Each row was made from one path, in order. Every step used is in the known rows, and no mark comes twice. Write each row's path.
Known rows
zaga, rovipir, baso: [-0.36 -0.16 -3.66  0.40 -0.74 -1.13  0.32  0.06  0.59 -0.23  0.56 -0.74
  0.69 -2.05  1.60 -2.61  3.70  1.06 -0.50  0.40  0.93  0.11]
torun, labil, monot, rovipir: [ 1.28 -1.41 -2.79  0.00 -1.71 -1.99 -0.12  0.21  0.33 -0.50 -0.03  1.32
 -1.76 -1.25  1.50 -2.90  1.19  1.17 -1.86 -1.57 -0.44  1.03]
bebim, labil, monot: [-0.57  1.05 -1.55 -0.33 -1.75 -3.08 -1.19  0.33  1.55 -0.40  0.36 -0.72
 -0.65 -0.13  0.13 -1.29 -0.12  0.33 -1.17 -1.30  0.92  0.88]
labil, monot, rovipir: [-0.47 -0.23 -1.69 -0.31 -0.82 -1.71 -0.64 -0.56 -0.01 -1.03  0.20  0.03
 -2.40 -0.30  0.59 -1.95 -3.13  1.02 -1.92 -1.32  2.26  1.08]
bebim, labil: [-0.73  0.17 -2.54  0.27 -1.65 -2.94 -0.76  0.03  0.42  0.09  0.23 -0.58
 -0.01 -0.80  0.46 -1.51  3.01  1.04 -1.18 -1.57 -0.17 -0.02]
baso, zaga, rovipir, labil: [-0.38 -0.59 -2.46  1.43 -0.39 -0.26  0.22  1.97 -0.01  0.30  1.25  1.01
  0.86 -0.78  1.26 -1.48  2.32  2.72  1.15 -0.66 -2.62  1.16]
labil, monot, rovipir, silodog: [-1.27  0.86 -0.92 -0.02 -1.76 -2.09 -0.73 -0.67 -0.10 -0.44  0.09 -1.95
 -2.81  0.77  0.72 -2.03 -3.19  1.73 -1.80 -1.92  3.34  0.51]
bebim, labil, torun, rovipir, silodog: [-1.30  0.30 -0.30 -1.08 -2.52 -2.35 -0.53  1.10  0.30  0.51 -0.04 -2.27
  0.50  0.70 -0.03 -1.57  1.44  3.77 -0.11 -1.81 -0.33 -0.63]
rovipir, bebim, labil, monot: [-1.03  0.84  0.12  0.77 -2.64 -2.46 -0.96 -0.33  1.35 -0.59  0.83 -2.15
 -0.51 -0.60  2.16 -1.62  0.63  1.09  0.16 -1.30 -1.49  0.11]
baso, laburem, rovipir, muza: [-1.20  0.35 -1.20  2.89  0.16  0.26  0.22  0.88 -0.60  1.10  0.90  1.85
 -1.35 -0.42  0.35 -2.25  2.53  2.61 -0.71 -1.19 -0.52  2.14]
baso, laburem, rovipir, bebim, labil, torun: [-0.50 -0.27  1.58  2.14 -0.54 -0.23  0.27  1.29  0.45  1.35  0.88  1.08
 -0.27  0.18  1.92 -0.62  2.93  2.37 -0.52 -0.98 -1.70  1.49]
laburem, rovipir: [-0.41 -0.74 -1.05  0.92  0.44 -0.66 -0.20 -0.71 -1.09 -0.10  0.55  0.25
 -2.04 -1.24  1.25 -1.95  1.24  0.89 -2.18 -1.33 -2.29  1.26]
monot, rovipir, labil, torun: [-1.07 -1.83 -1.55 -0.03 -1.53 -3.17 -0.22  1.92 -1.04  0.23  0.07  0.35
 -0.77 -0.76  0.64 -1.64 -0.16  2.33  0.19 -1.16 -0.98 -0.24]
bebim, labil, monot, torun: [-0.80  1.71  0.06  0.01 -1.86 -3.30 -1.15 -0.02  0.46 -1.44  0.41 -0.51
 -0.16  0.07 -0.49 -0.82 -0.04 -0.72 -0.93 -1.39  2.80 -0.68]
zaga, rovipir, labil, monot: [-0.83 -0.06 -2.72  0.17 -0.50 -2.90 -0.63  2.76 -0.02 -0.05  0.42 -0.82
 -0.77 -1.56  1.20 -1.79  0.95  2.54 -0.07  0.22 -1.48  0.38]
labil, torun, rovipir: [-0.44 -1.43 -0.95 -1.56 -1.76  0.22  0.09  0.26  0.82 -0.44 -0.08 -0.28
  0.69 -0.46 -0.47 -2.65 -1.18  3.41 -0.15 -1.20 -3.62  0.33]
zaga, rovipir: [-0.69 -0.74 -3.64  0.42  0.08 -0.98 -0.21 -0.29 -0.92 -0.22  0.24 -0.60
 -0.53 -1.92  1.16 -2.23  2.51  3.50 -1.52  0.04 -0.01  0.13]
rovipir, muza: [-2.29  0.71 -3.61  1.57 -2.15 -1.15 -0.76 -1.09  0.12 -0.55  0.75 -0.73
 -0.62 -1.46 -1.04 -4.16  0.75  2.07  0.78 -1.10 -1.16  0.80]
torun, rovipir, labil: [-0.64 -1.08 -2.50 -0.26 -1.29 -1.95  0.19  3.14 -1.04 -0.10  0.01 -0.48
 -0.37 -1.23  1.06 -2.63  1.57  3.31  0.21 -2.16 -6.04 -0.81]
monot, rovipir, muza: [-2.16 -0.49 -3.32  1.34 -0.94 -1.87 -0.41 -0.96 -2.73 -0.55  0.51 -0.03
 -2.13 -1.19  0.06 -3.33  0.52  3.51 -0.33 -1.28  2.95  0.15]

Which path is each row?
[-0.87 -0.55 -0.68  0.04 -1.52 -1.33  0.05  0.68 -1.50 -0.47  0.41 -1.85
 -0.41 -1.00  2.46 -2.28  2.75  4.38 -0.09 -2.09 -3.57 -1.12] => torun, rovipir, bebim, labil
[-1.03 -1.51 -2.67  0.73 -0.99 -3.50 -0.16  1.76 -1.95  0.20  0.08  0.31
 -1.57 -1.17  1.38 -1.80  1.20  1.99 -0.51 -1.68 -0.69 -0.58] => monot, rovipir, labil
[-0.42  1.07  0.51 -0.53 -1.36 -0.91 -0.40 -0.26 -0.42 -2.37  0.23 -0.25
 -0.77 -0.03 -0.54 -1.98 -2.88  0.31 -1.02 -1.63  0.38 -0.95] => labil, monot, torun, rovipir
[-0.57  0.97  0.95  1.59 -0.75 -0.03 -0.14 -0.14 -0.59 -1.04  1.75  0.07
  0.87  0.02  1.70 -0.65  1.40  2.24  1.16 -0.47  1.61  0.16] => baso, zaga, rovipir, bebim, labil, monot, torun
[-0.27 -0.03 -1.81  1.04 -0.45 -0.33 -0.05  2.15  0.67  0.07  1.38  0.84
  0.46 -0.43  1.12 -1.29  0.40  2.30  1.20 -0.50 -1.70  1.71] => baso, zaga, rovipir, labil, monot
[ 0.27  0.33 -2.24  1.15 -2.35  0.69  0.73 -0.55  3.22 -0.21  1.30  0.88
  2.15 -0.47  0.92 -2.61  1.70 -2.38  1.14 -1.40 -1.66  1.49] => rovipir, baso, zaga
[-0.14  0.00 -3.22  1.31 -0.41 -0.38  0.78  1.12  1.03  0.66  0.57  0.52
  1.08 -1.40  1.72 -2.09  4.50  1.56 -0.47  0.38  1.38  0.64] => zaga, rovipir, baso, laburem
[-0.51  1.44  0.23  0.14 -1.84 -1.42 -0.79 -1.19  0.80 -2.26  0.37 -0.10
 -0.52 -0.12 -0.85 -1.83 -2.97 -1.61 -1.03 -1.26  1.23 -0.39] => labil, monot, torun
[-0.90  0.97 -0.22  0.57 -2.46 -3.51 -0.83  2.25  0.97 -1.23  0.39 -0.24
 -0.08 -0.56 -0.26 -1.63 -1.49 -1.41  0.71 -1.40 -2.55 -0.80] => rovipir, labil, monot, torun
[-0.12 -0.17 -1.02  0.94 -0.42 -0.77  0.31 -0.45  0.36  0.05  0.86  0.08
 -0.78 -1.33  1.75 -2.28  2.34 -1.50 -1.15 -0.98 -1.52  1.27] => laburem, rovipir, baso
[-0.87  0.54 -1.77  1.47 -0.89  0.74  0.19 -0.29 -0.20  0.45  1.12 -0.96
  0.27  0.38  1.21 -1.81  1.79  3.79  0.19 -1.24  0.45  1.03] => baso, zaga, rovipir, silodog
[ 0.56 -0.28 -1.10  1.12 -2.33 -1.71  0.11 -1.01 -0.76 -1.76  0.06  1.23
  0.69 -1.49  0.07 -2.64  3.51 -0.69 -1.01 -1.82 -1.21 -1.78] => monot, torun, labil
[ 0.15  0.38 -2.57  1.63 -2.17 -0.17  0.91  0.66  3.32  0.66  0.53  1.21
  1.74 -0.58  0.96 -2.48  3.15 -1.87 -0.02 -1.15 -0.91  1.02] => rovipir, baso, laburem
[-1.08  0.60  1.48  0.67 -1.74 -1.64  0.03 -0.25 -2.83 -2.05  0.46 -1.11
  0.40 -0.61  1.09 -1.63  2.26  2.09  0.03 -2.04 -0.40 -3.23] => monot, torun, rovipir, bebim, labil
[-0.56 -0.36 -0.12  1.06 -1.05  0.52  0.06  0.13  0.40  0.09  1.60 -0.03
  1.54 -0.24  1.79 -1.02  2.15  3.73  1.55 -0.15 -0.74  1.12] => baso, zaga, rovipir, bebim, labil, torun
[-0.06  0.34 -1.35  0.47 -1.19 -1.28  0.14  0.49  1.57 -0.27  0.44  0.94
 -1.12  0.17  0.99 -1.83 -1.56 -0.55 -1.04 -0.99  3.41  1.43] => labil, monot, rovipir, baso, laburem
[-0.79 -0.15 -0.37  0.26 -1.43 -1.61 -0.59 -0.88 -0.13 -1.09  0.56 -0.93
 -2.35 -0.42  1.83 -2.00 -2.84  1.42 -1.02 -1.25  1.29  0.66] => labil, monot, rovipir, bebim
[-0.34 -0.75  0.13  1.81 -0.30 -0.77  0.39  3.20  0.84  1.69  0.55  2.14
 -0.28 -0.04  0.84 -0.92  1.93  1.50 -0.26 -1.05 -3.64  1.83] => baso, laburem, rovipir, labil, torun
[-0.67 -0.56 -0.86 -1.32 -1.80 -2.03 -0.46  1.12  0.39  0.08  0.04 -0.65
  0.82 -0.15 -0.16 -1.48  1.39  3.32 -0.17 -1.32 -1.15 -0.11] => bebim, labil, torun, rovipir
[-0.72  0.39 -1.45 -0.30 -1.07 -3.58 -1.02  0.43 -0.32 -0.35  0.25 -0.35
 -1.73 -0.01  0.66 -0.92 -0.08  1.36 -1.55 -1.37  3.67  0.44] => bebim, labil, monot, rovipir
[-0.52  1.08  2.58  2.61 -0.21 -0.83  0.07  1.02 -0.50  0.24  1.01  1.12
 -0.94  0.46  1.85 -0.25  2.08  1.03 -0.91 -1.32  0.80  0.52] => baso, laburem, rovipir, bebim, labil, monot, torun
[-1.02 -1.03 -2.40 -0.06 -1.00 -2.49 -0.36  2.64  0.13  0.38  0.32 -0.62
  0.63 -1.64  0.69 -1.78  1.89  3.40  0.67  0.54 -2.54 -0.01] => zaga, rovipir, labil, torun
